In the rows, zero is written as 128.
Known rows, with every way that one mark hangs from another:
zinob(navob): [143 160 143 104  62 129 104 128 161 110 115 105 112 127 145 121 162  90
 172 101 112  68 132 152 148 100 159 149 101 128 110 100 114]
sugupe(zinob(navob(dazuf meki))): [156 170 152 119  75 127 114 108 148 119 122  83 116 129 157 131 182 126
 144 132 117  85 152 163 146  66 162 117  86 108  96 113 117]
ruva(dazuf(navob(zinob(sugupe)))): [118 139 165 133  61 140 159 100 163  57 133  76 110 148 137 104 167 114
 163 137 146  67 150 145 125  86 126 141 101 139  91  99 105]
dazuf(navob ruva): [130 165 129 126  83 133 113 117 177  76 133  78 147 139 143 102 159  97
 142 102 144  83 160 139 116 109 156 129 111 121 100  83 112]
naza(lumi rimi(navob(meki zinob))): [102  93 105 122  52 142 135 101 156 106 131  89 123 130  90  99 159  97
 152 161 125  88 145 157 143  50 153 140 143 133 124 118 152]
dazuf(navob(meki rimi zinob) ruva): [107 131 139 146  25 143 158  75 167  70 144  74 137 126 107  93 181 131
 121 155 151  92 169 145 118 112 129 112 143 130  91  71 122]
lumi(naza): [133 146 143 114  87 133 105 117 174 106  99 100 121 146 142 105 152  80
 138 102 124  62 160 165 133  97 156 129 108 130 108 112 117]
rimi(navob(meki) naza(lumi)): [103 131  93 105  59 160 107 114 153 119 163  92 106 142 102  82 147  81
 134 148 117  68 132 165 153  76 171 125 125 122 122 122 146]
zinob(navob(dazuf meki rimi) sugupe): [143 155 157 125  55 134 130  95 159 103 153  97  66 114 122 102 184 159
 153 145 102  69 161 152 141  56 141 111 103 126  92 106 118]
sugupe(zinob): [135 156 134 116  77 118 114 103 157 102 122  88 123 145 159 120 164 103
 146  98 140  79 155 168 137 104 161 148  92 118  97 117 117]
sugupe(zinob(navob(dazuf(ruva)))): [167 180 144 128  92 117 113 102 157 116 146  81 148 110 180 131 176 116
 165 106 157  92 162 142 140  80 166 101  72 119 106 110 100]
rimi(navob(meki) naza): [104 135 113 109  39 159  96 112 162  99 167 103  79 149 123  85 147  98
 150 144 124  67 121 172 153  82 173 139 127 122 105 120 138]
nadogok(fakuz(navob(dazuf zinob)) poba): [124 152 148 101  89 131 132 138 149 101 138  99 121 158 146 135 183 108
 138 116 207  93 169 163 140  59 144 112 134 107 105 118 117]
rimi(navob(dazuf) naza(lumi)): [122 145 104 102  99 137 101 129 159 114 165  93 108 132 127  93 148  92
 141 128 163  67 128 164 146  48 170  93 106 113 130 136 120]
rimi(navob(dazuf zinob)): [118 134 151 124  70 130 127 113 161  88 139 100 105 124 142 115 155 119
 162 127 194  78 127 167 139  57 142 121 112 126 114 126 109]
meki(losur navob(dazuf)): [150 180 125 126  93 119  79 142 150  84 122  98 122 136 104 106 145 134
 174 113 177  76 124 195 135  59 128 109  88 115 108 122 105]
nadogok(fakuz): [145 158 139  96  76 137 114 119 169 104 123  99 105 154 157 118 162  78
 146 103 144  75 156 161 138  90 159 158 123 117 105 115 134]
rimi(navob(zinob) naza): [102 125 126 105  34 147 116 107 158  92 167 103  97 133 138  93 150  92
 170 136 178  68 112 163 155  87 155 131 122 135 115 121 113]
navob(dazuf(ruva) meki rimi(naza)): [115 146 115 131  58 142 115  84 171  98 187  85  81 137 125  82 169 139
 127 138 156  79 166 166 141  87 152  70 135 111 105 103 125]
navob(dazuf(ruva) meki): [126 163 137 131  90 142 114 103 168 101 152  83 115 144 139 111 158 127
 133 114 149  89 173 163 134  77 147 102 119 112 109 107 131]
dazuf(navob(meki rimi zinob)): [106 127 146 131  25 136 152  89 158  70 116  83 110 136  98  96 182 131
 114 157 133  80 154 159 118 104 128 126 145 121  87  77 123]
rimi(navob(meki(losur) zinob) naza): [100 134 115 120  19 160 113 100 139  89 173  97  93 148 105  86 148 115
 169 172 164  70 103 191 163  75 146 124 124 137  96 127 125]
rimi(navob naza): [114 138 111 105  53 142  94 121 170  95 166 108  85 141 141  89 143  88
 169 122 149  62 114 167 152  86 175 136 114 125 110 120 120]
ruva(dazuf(navob(meki))): [121 148 143 137  61 143 128 117 172  72 107  85 111 171 123 100 158 101
 136 141 102  68 145 167 127  96 148 141 123 111  91  91 131]
dazuf(navob): [132 161 138 109  82 129 107 132 168  74 108  88 122 146 135 105 160  97
 136 106 123  74 144 152 118 101 156 143 113 112  95  86 110]
navob(meki): [116 148 136 115  60 144 111 112 161 101 123  94  95 157 124 107 155 107
 134 117 108  74 152 174 139  99 150 148 126 116 101 106 139]
zinob(navob(rimi) sugupe): [139 148 148 117  41 127 130  97 166 100 146 105  84 111 132 103 177 129
 178 117 104  62 150 145 143  88 148 144  98 143  95 100 109]
ruva(dazuf(navob(rimi zinob))): [113 119 149 147  32 123 166  92 170  60 109  88 115 143 120 100 173 116
 147 145 158  68 142 160 121 109 125 125 131 125  95  83 108]
fakuz(navob(dazuf(ruva))): [120 164 125 136  82 128 115 117 175  95 164  89 124 139 145 123 149 113
 142  81 192  93 175 165 133  76 156  95 111 112 118 124 107]
losur(meki(navob(dazuf(ruva) rimi))): [129 146 120 154  56 128 110 116 174  94 163  97 113 104 103  89 166 137
 143 125 185 100 154 176 123  93 142 102 122 119 108 114 113]
navob(dazuf zinob(sugupe)): [121 151 169 116  90 131 139 101 153  87 151  85  90 131 144 115 167 141
 155 115 177  77 163 155 137  56 125 117 100 132 104 126 102]
rimi(navob): [121 140 126 119  56 133 105 120 171  95 137 111 105 134 139 105 143  97
 169 110 143  68 126 166 140  87 163 160 110 129 109 117 123]
rimi(naza): [116 151 119  93  70 139  93 121 164  97 149  98  86 154 141  95 153  90
 152 104 138  62 137 168 151 102 163 126 118 117 111 112 117]
naza(rimi): [128 129 118 111  79 118  97 122 179  88 118 100  93 149 133 106 156 100
 168 103 122  79 151 162 137  78 162 148 131 119 111 106 128]
dazuf(navob(meki(losur) zinob) ruva): [116 163 135 141  51 149 132  96 146  70 144  67 154 146 106 100 164 124
 143 152 160  92 152 163 126  97 127 115 119 132  87  88 117]
fakuz(navob(dazuf rimi)): [118 144 128 137  56 113 126 112 173  91 142 102  87 137 124 117 160 133
 130 100 176  79 162 182 132  75 146 100 122 104 107 124 105]

Rows:
[117 126 132 127  24 120 129  98 156  84 120 101 118 113  94  99 167 125
 163 127 178  75 136 169 136 103 114 134 121 136 115  97 112]
meki(navob(rimi zinob))
[110 128 149 120  47 144 139  96 157  84 164  99  98 121 136 103 156 117
 182 128 164  72 135 151 142  71 141 160 103 154 101 128 113]
rimi(navob(zinob(sugupe)))
[134 155 107 134  40 114  97 117 157  82 124 107 112 131  83  88 151 134
 175 124 159  70 122 193 135  95 123 132 106 131 101 105 111]
meki(losur navob(rimi))
[107 123 100 108  37 134 125 102 145 104 147  88 127 114  74  81 168 102
 139 143 176  71 136 161 147  97 125 101 124 133 136 104 116]
meki(navob(rimi(naza(lumi)) zinob))
[111 137 148 125  39 151 126 117 147  87 160  94 100 112 102  95 166 120
 165 134 165  90 142 169 136  88 132 159 110 146 101 130 112]
losur(meki(navob(zinob(sugupe))))
[ 85 115  99 114  25 134 149  94 149 108 167  86 112 130  91  98 167  94
 118 128 182  74 157 170 149  98 142  91 136 125 129 123 112]
fakuz(navob(rimi(naza(lumi)) zinob))
[143 122 126 130  98 120  92 127 190  94 114 107 104 130 142 100 152 101
 165 134 142  73 144 163 132  31 174 107 114 124 114 128 118]
lumi(naza(rimi(navob(dazuf))))
[118 137 156 133  56 134 150 110 166  62 104  83 126 154 135 111 163  96
 154 131 156  70 139 156 125 103 132 136 119 124 101  91 108]
ruva(dazuf(navob(zinob)))
[124 146 131 134  27 125 132  90 143  71 151  95 108 118  80  86 164 158
 188 146 179  72 133 179 137  78 101 132  96 156  93 113 102]
meki(losur navob(rimi zinob(sugupe)))
[111 101 122 121  45 125 120 108 172  82 133 104 103 126 129 106 155 103
 189 136 159  83 125 159 142  62 154 152 135 137 112 116 124]
naza(rimi(navob(zinob)))
[127 157 123  93  78 133 110 144 161 106 136 109 118 169 142 124 170  82
 144  98 152  84 165 162 142  90 165 151 132 111 100 110 132]
nadogok(fakuz(navob) poba)
[111 133  97 101  63 132 122 103 159 115 153  92 101 136 104  83 164  93
 125 121 133  62 149 164 145 102 154 104 127 119 123 107 125]
navob(rimi(naza(lumi)))
[121 141 105 105  91 125 119 109 158 114 156  87  90 133 112  89 169 113
 117 125 155  66 155 167 141  74 152  73 121 106 124 114 118]
navob(dazuf rimi(naza(lumi)))
[132 105 139 132  83 122 115 111 180  90 112 102 111 121 138 104 161 105
 165 146 172  79 143 160 134  29 157 100 123 133 118 127 113]
lumi(naza(rimi(navob(dazuf zinob))))
[100 125 135 108  33 142 145  75 155  86 181  89  64 129 122  83 177 130
 154 138 162  62 149 157 147  96 132 116 121 143  96 112 107]
navob(rimi(naza) zinob(sugupe))
[121  97 129 129  55 131 118 106 179  90 113 104 121 125 131  98 157  84
 174 146 151  74 139 157 138  60 160 134 129 146 114 121 120]
lumi(naza(rimi(navob(zinob))))
[135 163 128 142  80 137  90 135 167  97 162  92 126 114 118  99 156 118
 149 111 183 103 150 172 129  84 151 109 112 117 114 122 114]
losur(meki(navob(dazuf(ruva))))
[133 112 117 127  74 128  95 120 191  94 111 111 110 132 135  94 149  82
 174 131 121  70 139 161 135  58 176 139 121 136 111 122 126]
lumi(naza(rimi(navob)))
[117 142 150 138  75 143 139  89 166  84 195  86 115 108 149 106 158 137
 181 127 204  85 156 141 135  50 138 112  94 149 107 127 107]
rimi(navob(dazuf(ruva) zinob(sugupe)))
[109 119 134 139   9 133 132 108 154  89 138 103 104 110  84  92 172 121
 149 141 174  89 133 185 133 110 128 143 137 133 104 112 115]
losur(meki(navob(rimi zinob)))
[123 142 122 135  25 117 123 102 145  80 123 102 125 123  79  94 161 139
 176 141 188  75 121 191 140  95 106 127 112 141 103 104 106]
meki(losur navob(rimi zinob))
[120 131 119 138  24 129 108 124 167  92 138 110  93 115  89  86 165 117
 145 127 145  85 135 185 130 112 145 147 131 124 101 113 121]
losur(meki(navob(rimi)))
[121 154 161 127  93 137 142  87 159  88 179  75 115 122 153 111 169 138
 164 112 192  87 178 142 134  67 128 101  96 141 108 120 105]
navob(dazuf(ruva) zinob(sugupe))
[119 127 143 142  36 126 129 115 154  89 141  97  95 104  91  99 177 140
 137 145 198  93 138 187 129  82 125 108 129 120 108 119 107]
losur(meki(navob(dazuf rimi zinob)))
[131 157 159 118  83 133 119 115 149  79 144  90 107 115 117 110 165 144
 171 120 190  82 149 157 130  51 114 118  88 136 113 122 100]
meki(navob(dazuf zinob(sugupe)))
[143 173 126 130  94 126  90 125 169  92 144  91 138 118 128 106 151 122
 166  97 187  90 154 158 129  76 137 101  96 120 123 108 112]
meki(navob(dazuf(ruva)))
[151 159 138 136  65 117 121 100 174 107 150  97 117 103 143 111 176 129
 165 114 151  77 156 145 137  85 148  91 106 124 113  93 106]
zinob(navob(dazuf(ruva) rimi))
[121 145  97 121  93 131 122  94 166 116 182  78 117 124 121  84 166 113
 124 121 171  78 170 152 139  84 151  58 120 116 129 111 116]
navob(dazuf(ruva) rimi(naza(lumi)))
[122 147 160 128  67 144 122 123 147  85 163  87  91 110 109 102 169 142
 156 136 190  94 149 173 131  61 127 126 103 132 104 136 105]
losur(meki(navob(dazuf zinob(sugupe))))
[ 97 119 119 105  51 142 156  77 146 107 181  81  92 124 102  80 175 116
 137 141 154  64 160 148 146  88 133 104 117 144 115 116 116]
navob(rimi(naza(lumi)) zinob(sugupe))
[117 145 142 138  53 141 124 107 143  87 146  97 106 142 110 109 150 144
 160 162 181  80 119 193 146  45 132 113 112 127  97 130 121]
rimi(navob(dazuf meki(losur) zinob))
